Every row comes from one small tree of marks. The marks that hang from a mark follow it in brackets, in the order of their numbers. Every link used is in the known rows. Which tree was each row made from?
Known rows
q935(q690(q762 q862(q394))): [ 22  -7  -8   4  10  12   5 -16  11 -11   4  15 -17  -2  19   7   9  21
   5   1   7  -2   5   0  18]
q862(q690(q762 q935)): [  6  -8   2   4  25  12  -6   5  10  -3  -1  11 -15  -6   8  10   7  22
  -1  -1   7  -4  -3  -6  13]
q573(q118): [  6 -14   6  -7   1  -9  18  14   5   7  -8 -25   8   6  -7  -8  -5 -18
  17   0 -17  -3  10 -21 -19]
q394(q343): [ -4   0   7  -4  -7 -10   8   5   3   8  -5 -12  10  -6  -9 -13  -9 -14
  -3  -5  -5   2   9  -5 -20]
q762(q690(q862 q935)): [  8  -6 -14   5   9  -1   3   7   7  -1  -6  15 -18  -9  14  15  13  14
  -8  19   0  12  12  -1  17]
q573(q118(q515)): [  3 -11   8  -3  -4 -14  23  20  -6  11  -5 -28  15  11 -12 -16  -3 -23
  12   1 -16  -5   8 -31 -22]
q862(q394 q690): [  7 -13  -2  -5   2   7  -3  -5   8   0  -4  -6  -8   3   1   5  -6   3
  11  -6  -2   5  -1  -9 -11]
q394(q343(q213) q862(q690)): [-15   0   1   5  -2  -7  -7 -11   1   7  -7  -9  14  -1  -8   4  -3  -4
 -11 -16  -4   7   7  16 -13]
q515(q118(q573) q474): [ -2  -3  27 -38 -18 -14  10  13 -23  -6   0 -19   2   2   0  -1  -7 -19
  14  19 -19 -15   4 -33 -13]
q225(q394(q343(q213(q515)) q862(q690(q935)))): [-24  12  -3   6   9  -9 -17  -4  -4  17  -3   0  17   1 -19  -1   1  -9
  -6   0   5   6  -5  17   0]
q762(q690(q862(q394(q343(q213(q515)))) q935)): [ -1   8 -18  18  -8   3   1   4   0   2   2  19   0  -1   2   0   9   3
 -13   4   4  12  -4  15  12]
q690(q762 q862 q935): [ 11  -3  -7   7  13   6   5   6  10  -6   4  13 -16  -3  15  10   8  17
  -2   7   6   1   6  -4  20]
q762(q690(q862(q394) q935)): [ 16  -8 -23   5   5   6  -5   0   7  -4   1  16 -24   1  15  14  10  17
  -2  13   6  15   4   2  15]
q343(q213(q515(q118 q474))): [ -8   8  33 -25 -25  -5  12  18 -12   2  -5 -19  11  -6  -6 -10 -15 -29
   5  22 -19 -15   2 -17 -11]
q862(q394(q343(q213)) q690(q762 q935)): [  4   1 -10  13  11  17 -15 -11   7  -4  12   8  -5   4  -5   5   4  21
 -12 -25  15   0 -13  15  12]
q300(q213(q515(q118 q474))): [-11   7  27 -30 -19 -11  13  27 -14  -7 -12 -24   5 -10  -3 -14 -21 -36
  19  25 -15 -17  -7 -20 -24]
q343(q213(q515(q118(q573) q474))): [-13   7  33 -30 -28 -12  20  22 -25  -2  -4 -17  16   0  -6  -4  -9 -29
  13  19 -25 -18   0 -29 -12]
q862(q394(q343(q213))): [ -2   4  -5   0 -17   0   4  -5   5   7   3 -16  12   4 -14  -9 -13 -11
  -4 -19  -1   7   3   5 -15]
q935(q690(q762 q862(q394(q343(q213))))): [ 11   4 -10  13   1  11   5 -23   6  -9  11  11  -1  -1   7   1   8  17
 -13 -17   9  -2   3  19  18]
q690(q862(q394) q935): [ 14  -5 -21   1  -2   7  -1  -2   8  -2   5   5 -16   7   7   8  -2   9
   4   7   4   9   4  -5   6]
q690(q762 q862(q394)): [ 16  -8  -9   5   1   7   7  -4  11  -8   5   4 -14   6  16   5   2  10
  11  -4   4   4   2  -3   7]
q213(q515(q118 q474)): [ -3   2  34 -29 -18  -9   8  20 -15   0  -8 -16   4  -6  -1 -15 -13 -29
  13  30 -16 -16   0 -25 -16]
q862(q394 q690(q762 q935)): [ 15 -11  -7   5  20  18 -13  -3  10  -7   4  11 -21   4   8  10   5  24
   5  -7  13   0 -12  -3  12]
q225(q394(q343(q213(q515(q474))) q862(q690))): [-30   8  15 -10  -6 -13 -13  -8 -15   9  -4  -8  18  -4 -15 -10  -6 -19
   5   3 -10  -1  -3  11  -8]

Write each row's tree
[ -8   9   3   4 -21  -2  11   7   2   9  -3 -10  19   2 -15 -18 -13 -21
   3 -10  -5   3  -3   1 -19] => q862(q394(q343(q213(q515))))
[-11  -5  21 -22 -19 -17  21  19 -25  -1  -3 -12   7  -1  -4 -10  -6 -16
  15  12 -23  -7   6 -41 -14] => q118(q515(q474) q573)
[  5   3 -26  14  -4   6  -5  -8   3  -1   8  12  -7   1   3   9  10  13
 -20  -5   8  15   2  20  16] => q762(q690(q862(q394(q343(q213))) q935))
[-16   7  29 -35 -21 -18  21  31 -27 -11 -10 -22  10  -5  -2  -9 -15 -36
  27  22 -21 -21  -9 -31 -24] => q300(q213(q515(q118(q573) q474)))
[ -7   2  -5  15  16   3 -18  -8   4   0   1   8   1  -2  -1   9   8  17
 -17 -16  11   4  -4  21  10] => q394(q343(q213) q862(q690(q762 q935)))
[ -1  -9  -5   0  15  -1 -16  -1   5   4 -10   4 -10  -1   2  14   1  10
   1   8   1   8   4   0  -3] => q394(q862(q690(q935)))
[  5   9  -2  17  -3   9  11 -12   4  -6   6  17   7  -3   7  -7   8   7
  -5  -8   5  -6  -3  16  15] => q935(q690(q762 q862(q394(q343(q213(q515))))))
[-20   4  -3  -1   4 -12 -14 -18   0  15  -1 -15  16   3 -17   4  -2  -8
  -7 -14   1  10   6  19  -7] => q225(q394(q343(q213) q862(q690)))
[ -2  -3  -2  11  23   0 -22  -7   2  -2  -1  13  -6  -2   4   4  10  17
  -8  -8  14   2  -6  14   4] => q394(q343 q862(q690(q762 q935)))
[  6   4 -14   6 -10   6   6 -23   4  -1   7   3   4   0  -2   1   0   6
 -13 -12   2   3  10  15   6] => q935(q690(q862(q394(q343(q213)))))
[-14   7   4  19  13   1 -12   3   1   2  -5  14   9  -4  -2   0   7   6
  -9  -7   7  -1 -10  18   6] => q394(q343(q213(q515)) q862(q690(q762 q935)))
[ 16  -1  -9   9   7   8   1 -21   4 -10   9  15  -8  -1  12  -3   9  17
  -4  -9  12  -4   1  12  13] => q935(q690(q762 q862(q394(q343))))
[-12   1  -9  -2  19  -9 -27 -14  -3  13   0  -1   2   4 -12   4   3   2
  -5  -1  11   9  -1  13  -2] => q225(q394(q343 q862(q690(q935))))
[  4  -9  -2   7  26   3 -17  -1   8  -4  -6  12 -15  -2  11  14   9  21
   1   2   8   3  -2   4  10] => q394(q862(q690(q762 q935)))
[  0   9  -6  10 -13   4  13 -12   1   1   1   8  12  -2  -2  -7   0  -5
  -6  -2  -2  -1   3  11   2] => q935(q690(q862(q394(q343(q213(q515))))))
[  8   2 -22   6  -5   3  -5  -8   2   0  10   6  -7   8  -1  -1  -1   6
  -6  -3   8   8   0   6   0] => q690(q862(q394(q343)) q935)
[ 19  -5 -17   8   9  12  -2  -2  11  -9   9  13 -21   6  15   9   5  20
   5   1  11   5  -3  -1  18] => q690(q762 q862(q394) q935)
[ -5  -6   6   9  15  -6 -13  -8   2  -2  -4   4   1  -3   6   0   6   7
  -2 -14   6   2  -2  12  -7] => q394(q343 q862(q690(q762)))
[ 14   1 -19  13   6   8  -7  -7   4  -7  15  14 -12   7   8  -1   6  16
  -5  -9  16   3  -7  10  13] => q690(q762 q862(q394(q343)) q935)
[ -4   9  23 -13 -17  -7  18  19  -1  10  -9 -21  17  -1  -9  -4 -11 -29
   1  14 -11  -9   5 -13 -14] => q343(q213(q515(q118)))
[ -3   6  -2  17   8  15  -8   1   3  -1   6  13   2   2  -5  -4   3  10
  -5 -15  11  -4 -20  11   8] => q862(q394(q343(q213(q515))) q690(q762 q935))
